Each row was made from one path, in order. Every step used is in the known rows, and no mark comes twice. Write each row's path.
In the rows, 128 means zero.
Known rows
z/j/a: [137 130  57 120 134 118 116 130 123 120 138 116  89  63 153 135  95 176
 147 153  65 160 143  99 110 159 151  98  83 116 127 141]
f/e/y/x/a/j: [110 156 129 172 110 147 107 106 102 159 153 137 164 112 110 168 190 144
 116 178 178  97 161 174 194 125 166 125 168 163  96 121]
j/z/e/y: [132 158 146 121 126 104  87 144 128 134 122 142 131 175 144 123 145 140
 108 149 193  99 103 215 110 108 127 136 137 146 137 109]
r/y/e: [130 122 141 124 142 113 116 109 150 113 107 150  97  89 126 109  97 138
 138 115 159 153 108 175  74 115 125 173 124 133 132 160]
j/a/x: [135 129  93 112 119 145 128 131 123 103 133 112  90  79 141 139 101 126
 146 118  94 135 120  72 154 112 147 101  77 128 136  98]
x/a: [121 122 110 126 131 135 151 123 113 132 147 120 136 104 133 142 149 150
 123 131 103 157 129 111 140 118 130 103 127 133 126 102]
r/y/x/a/j: [159 159 110 150 134 172 145 102 139 121 160  89 174  81 113 184 178 141
 112 156 132 113 131 167 166 116 161 134 167 166  86 110]
z/j/a/x/y: [139 120  81 107 127 130 151 136 110  84 104 115  69  92 158 125  70 117
 147 106  52 154 127  32 139 144 119 101  59 100 120 131]
p/x/y/r: [109  87 166 102 145 158 198 135 148  99 103 126 111 161 122  77 117  91
 136  88 116 173 140  41 133 118  72 164 134 111 130 151]
z/j/b: [124 125  50 159 116 105 102 118 136 114 147 150 142  61 155 145 127 184
 119 130  52 169 155 114 123 123 152  75 126 130 132 148]
p/x/y/e: [109  91 146 111 137 134 179 116 145 109  89 123  94 135 136  83 102  98
 138  80 116 188 126  60 134 116  78 163 111  96 135 170]
p/x/a: [123 105 118 117 136 158 188 113 113 129 139  97 146 120 128 136 171 119
 121 116  91 164 130  64 192  94 123 121 148 133 135  82]
j/z/e: [140 151 131 123 131 109 107 154 129 146 140 118 144 163 148 113 134 153
 131 125 154 122 110 185 101 119 117 112 130 129 134 121]
p/x/y: [141 111 144  99 134 145 188 121 149 108 105 115 125 146 155 104 132 116
 125  89 104 184 133  49 157  99  83 136 122 108 142 142]
y/x/p: [177 151 124 138 131 156 139 106 159 100 160  85 176 112 139 126 152 149
 124 109  96 168 133  64 196  82 149 166 147 131 120 107]
z/j/a/x: [141 128  61 127 129 127 135 129 106  98 130 109  89  73 148 137  91 145
 149 125  48 142 120  60 150 143 156  94  75 119 133 106]
x/y/e/z: [ 98  93 180 109 128  80 148 129 131 140  86 159  82 163 130  83  71  88
 142  93 139 162 129 117  59 168  74 154 101  80 120 187]
f/e/y/r: [ 81 116 178 135 130 116  97 133 115 137 113 197 106 145 105  84 125 136
 140 148 202 121 150 155 106 136 126 165 142 142 134 155]
x/y/e/z/j: [103  90 146 121 138  62 150 124 117 136  82 156  80 158 135  77  64 106
 152 101  90 164 130 108  56 200  84 149  99  71 116 193]
p/x/a/j: [113 111  88 154 132 167 202 118 122 143 150  90 160 100 121 167 190 130
 118 129  94 119 136  91 205 135 137  86 168 146 118 100]
b/j/a/x/p: [125 126  68 145 118 182 116 113 121  94 140  93 133  58 115 169 120  96
 125  95  82 121 129  11 211  88 176  86 124 124 130  79]
p/x/a/j/z/r: [124 112 113 139 139 187 187 158 109 161 152  68 179 181 105 165 199 104
 112 143 119  44 123 131 186 138 124  88 174 161 135  83]
f/e: [117 130 139 135 120 112 104 127 115 159 129 162 132 118 142 106 124 175
 145 129 155 157 150 140 121 130 124 118 124 125 141 152]
e/y: [139 143 127 126 119 111 112 121 140 115 130 162 121 112 146 134 139 160
 111 147 148 142 127 151 129 103 134 140 124 141 145 122]
p/x: [146 119 122 118 131 140 167 121 141 118 132 113 142 119 145 118 147 144
 129 109 101 173 128  76 172  98 119 134 137 128 152 113]
a/x/y: [143 121 140 115 115 130 167 131 131  90 109 132 112 135 153 111 103 112
 134  76 102 161 117  57 151 104  94 115  94 112 139 121]
j/z/r/y/x/a: [180 160 168 101 149 183 113 134 121 115 152  74 170 186 107 151 164 106
 109 153 149  79 116 182 138  81 137 169 155 162 123  69]
r/y/e/z: [118 110 180 110 140  85 124 106 131 136  97 163  99 137 106 102  89  99
 140 112 162 133 107 182  49 148 115 180 130 112 126 160]
x/y: [141 123 137 109 125 121 147 136 148 113 116 139 116 124 161 110 110 141
 128 106 118 177 137  96 108 121  87 118  97 108 134 157]
a/j: [134 136  85 165 119 127 146 137 152 147 156 129 151  79 143 159 147 179
 129 142 120 124 137 153 131 159 140  79 136 142 121 152]
b/j/z: [129 151  85 141 119 145  84 157 136 137 158 112 165 107 143 164 133 166
 111 119 118 127 145 133 146 118 149  70 134 131 140 125]
b/j: [128 138  87 144 116 135  94 125 141 131 146 134 157  71 131 157 138 163
 115 129 107 161 144 120 134 114 153  88 132 126 139 128]

Write each row's path
[111 101 143 126 120 123 158 130 130  94  93 138  81 127 137  90  73  91
 144  70 115 163 109  65 125 121  93 140  82  98 131 156] -> a/x/y/e
[115 135  59 129 118 151  71 127 138 133 144 118 118  40 132 171 112 155
 125 150 109 148 157 105 128 120 160  76  99 122 130 131] -> b/j/a
[168 186 153 122 122 120  69 134 135 120 143 112 154 178 137 132 158 141
 108 158 182 110 111 201 142  87 144 168 140 152 119 105] -> j/z/e/y/x
[ 91  90 120 102 143  77 132 129 111 137  80 141  42 126 130  94  40  93
 162 124  91 156 142  94  53 207  98 136  67  69 107 197] -> x/y/e/z/j/a
[110 139 155 130 115 104  88 118 118 147 116 187 118 127 136 111 137 162
 127 151 191 133 143 164 128 112 134 138 130 139 147 140] -> f/e/y
[139 125 170 107 150 138 102 148 140 129 110 129 111 167 110 107 105 110
 134 128 183  76 100 214  57 122 113 172 129 143 150 142] -> j/z/r/y/e
[118 115 145 135 127  62 118 121  86 178 112 172 129 158 134  95 111 153
 154 134 111 144 146 140  94 190 126 121 133  97 137 157] -> f/e/z/j
[156 134 140 111 132 137 114 166 134 140 143 113 146 180 134 121 132 147
 125 140 140  86 119 163 108 122 117 119 124 137 161 112] -> j/z/r
[105 106 141 123 131 110 140 129 148 117 100 147  83 115 143  88  79 127
 143  96 132 181 129 110  85 133  85 145  89  96 125 191] -> x/y/e
[151 191 123 138 114 137  34 126 134 125 149 110 178 149 121 163 160 130
  91 163 175 108 127 200 158  80 167 139 158 150 120 100] -> b/j/z/e/y/x
[138 113 182 100 128 101 131 132 118 160 120 150 136 193 107 109 128 106
 130 145 131 100 115 159  65 150 103 149 129 116 156 114] -> e/z/r
[140 107 102 121 137 117 166 115  94 111 115 103 101 130 122 125  96  84
 151  97  45 111 111  18 170 160 153 116 116 102 122  86] -> e/z/j/a/x/p
[ 83 117  50 183 108 151 130 122 130 141 170 129 163  49 125 196 177 152
 102 143  97 110 162 142 161 131 158  34 160 158 105 123] -> x/a/j/b
[142 167 163 135 110 120  70 107 125 134 135 156 145 132 132 121 145 157
 123 161 184 144 150 158 163  92 149 173 135 144 132 135] -> f/e/y/x
[105 119 178 120 116  80 111 124 102 186 114 175 130 165 124  97 119 133
 148 125 162 137 143 151 100 163 113 130 130 104 140 147] -> f/e/z
[136 149  83 159 126 133 138 165 149 151 162 111 159 114 150 161 143 185
 127 134 131  92 131 165 146 164 139  61 132 144 125 144] -> a/j/z
[170 176 158 134 133 139  98 124 140 108 144  94 177 186 132 128 170 115
 101 133 174 101 105 156 186  67 150 183 171 149 113  82] -> j/z/e/y/x/p
[116 142  58 186 102 170 115 112 137 130 189  99 187  52 118 204 183 151
  98 154  88 126 171 130 195 111 175  71 162 160  90 119] -> y/x/a/j/b
[106 102 165 115 139 137 161 146 150 101 113 147  99 142 128  82  96 120
 143 100 127 170 142  89  84 144  82 148 110 112 122 171] -> x/y/r
[142 121  98 123 130 166 154 120 125  90 133  93 110  88 136 134 112 103
 139  91  90 125 112  17 198  95 155 119 107 126 133  81] -> j/a/x/p
[ 98 121 173 125 133 103 105 130 131 120 115 172 109 156 102  91 137 110
 125 154 189 122 112 191  70 122 121 180 147 144 123 127] -> z/e/y/r
[101 103 159 123 129  75 130 122 127 155 109 155 101 137 117  99  90 120
 149 116 133 148 119 145  72 166 112 152 116  96 131 161] -> y/e/z
[127 117  92 108 137  86 123 132 106 147 120 129  86 113 137 129  87 141
 148 153  71 141 139 110  87 191 140 109  92 103 123 139] -> e/z/j/a
[145 165  85 162 126 170 140 148 126 141 184  61 184 119 133 188 174 159
 117 149 117  96 143 144 202 139 157  84 152 155  91 105] -> y/x/a/j/z
[ 83  98 111 117 121 181 120 144 125  85 112 122  80  89 102 129  78  64
 136  98 104 135 149  25 130 128 126 103  89 112 114 133] -> b/j/a/x/y/r
[132 114 171 109 145 129 107 114 143 121 100 150 104 135 103 100 106 108
 137 136 168 108 102 202  44 114 113 193 125 136 149 147] -> z/r/y/e
[100  94 183 111 118  92 167 125 117 117  76 150  81 172 123  81  68  56
 149  67 120 145 105  76 100 153  81 151  91  81 128 150] -> a/x/y/e/z
[132 116  98 112 126  97 141 127  88 125 115 120  83 121 130 129  84 109
 153 126  53 121 117  70 130 174 143 102  90 103 129 103] -> e/z/j/a/x
[114 107 209 108 122  92 103 131  95 194 109 175 137 210  97  91 130 107
 145 147 175  93 134 175  69 161 103 152 137 110 159 132] -> f/e/z/r
[168 131 171 100 140 137 117 121 144 119 118 144 132 143 115 124 137 130
 121 143 156 104 105 188  66 101 116 171 136 148 157 114] -> z/r/y
[146 159 132 126 118 146 114 101 119 107 151 112 149 118 126 155 168 135
 102 165 131 146 139 132 187  81 153 161 140 153 111  84] -> e/y/x/a
[105 120 153 125 136 126 124 134 141 107 124 168 106 127 112 101 128 136
 126 143 160 130 134 141 104 128 126 165 135 144 131 136] -> e/y/r
[196 137 217  97 147 147 133  93 143 116 122 106 178 203  90 120 154  67
 117 125 148  86 105 137 118  93 130 227 178 132 128  88] -> e/z/r/y/x/p
[109  88 151 125 126  71 175 123 102 116  72 145  75 166 126  80  58  74
 157  74  73 153 111  67  93 185  90 141  89  76 120 158] -> a/x/y/e/z/j
[119 124  85 153 139 179 198 149 118 151 159  70 171 136 129 173 186 129
 113 124 110  90 131 105 218 140 139  68 169 153 115  94] -> p/x/a/j/z
[122 129 138 126 139 156  65 140 138 132 120 127 132 137  90 140 113 104
 115 133 178  69 116 209  68 113 140 147 143 144 147 139] -> b/j/z/r/y/e
[132 148 147 120 123  90  97 116 127 130 117 164 123 141 134 118 151 137
 111 156 178 129 105 200  92 104 129 154 139 141 133 115] -> z/e/y
[125 160 116 155 122 113 102 151 138 156 139 137 149 151 134 155 167 149
 105 164 197  53 110 242 119 146 143  99 157 158 116 131] -> a/j/z/e/y
[ 87 105  58 175 112 173 166 111 129 134 161 111 172  69 118 192 201 126
  97 125  84 119 160  89 211 107 153  53 179 157 114 106] -> p/x/a/j/b
[153 188 123 159 119 129  87 138 145 140 159 107 173 155 130 164 175 147
 107 176 191  67 117 231 152 126 156 135 162 162 103 122] -> a/j/z/e/y/x
[164 146 136 134 141 157 127 157 149 142 143 116 160 154 115 158 154 142
 114 151 174  29 108 229  91 143 134 113 155 171 135 129] -> a/j/z/r/y
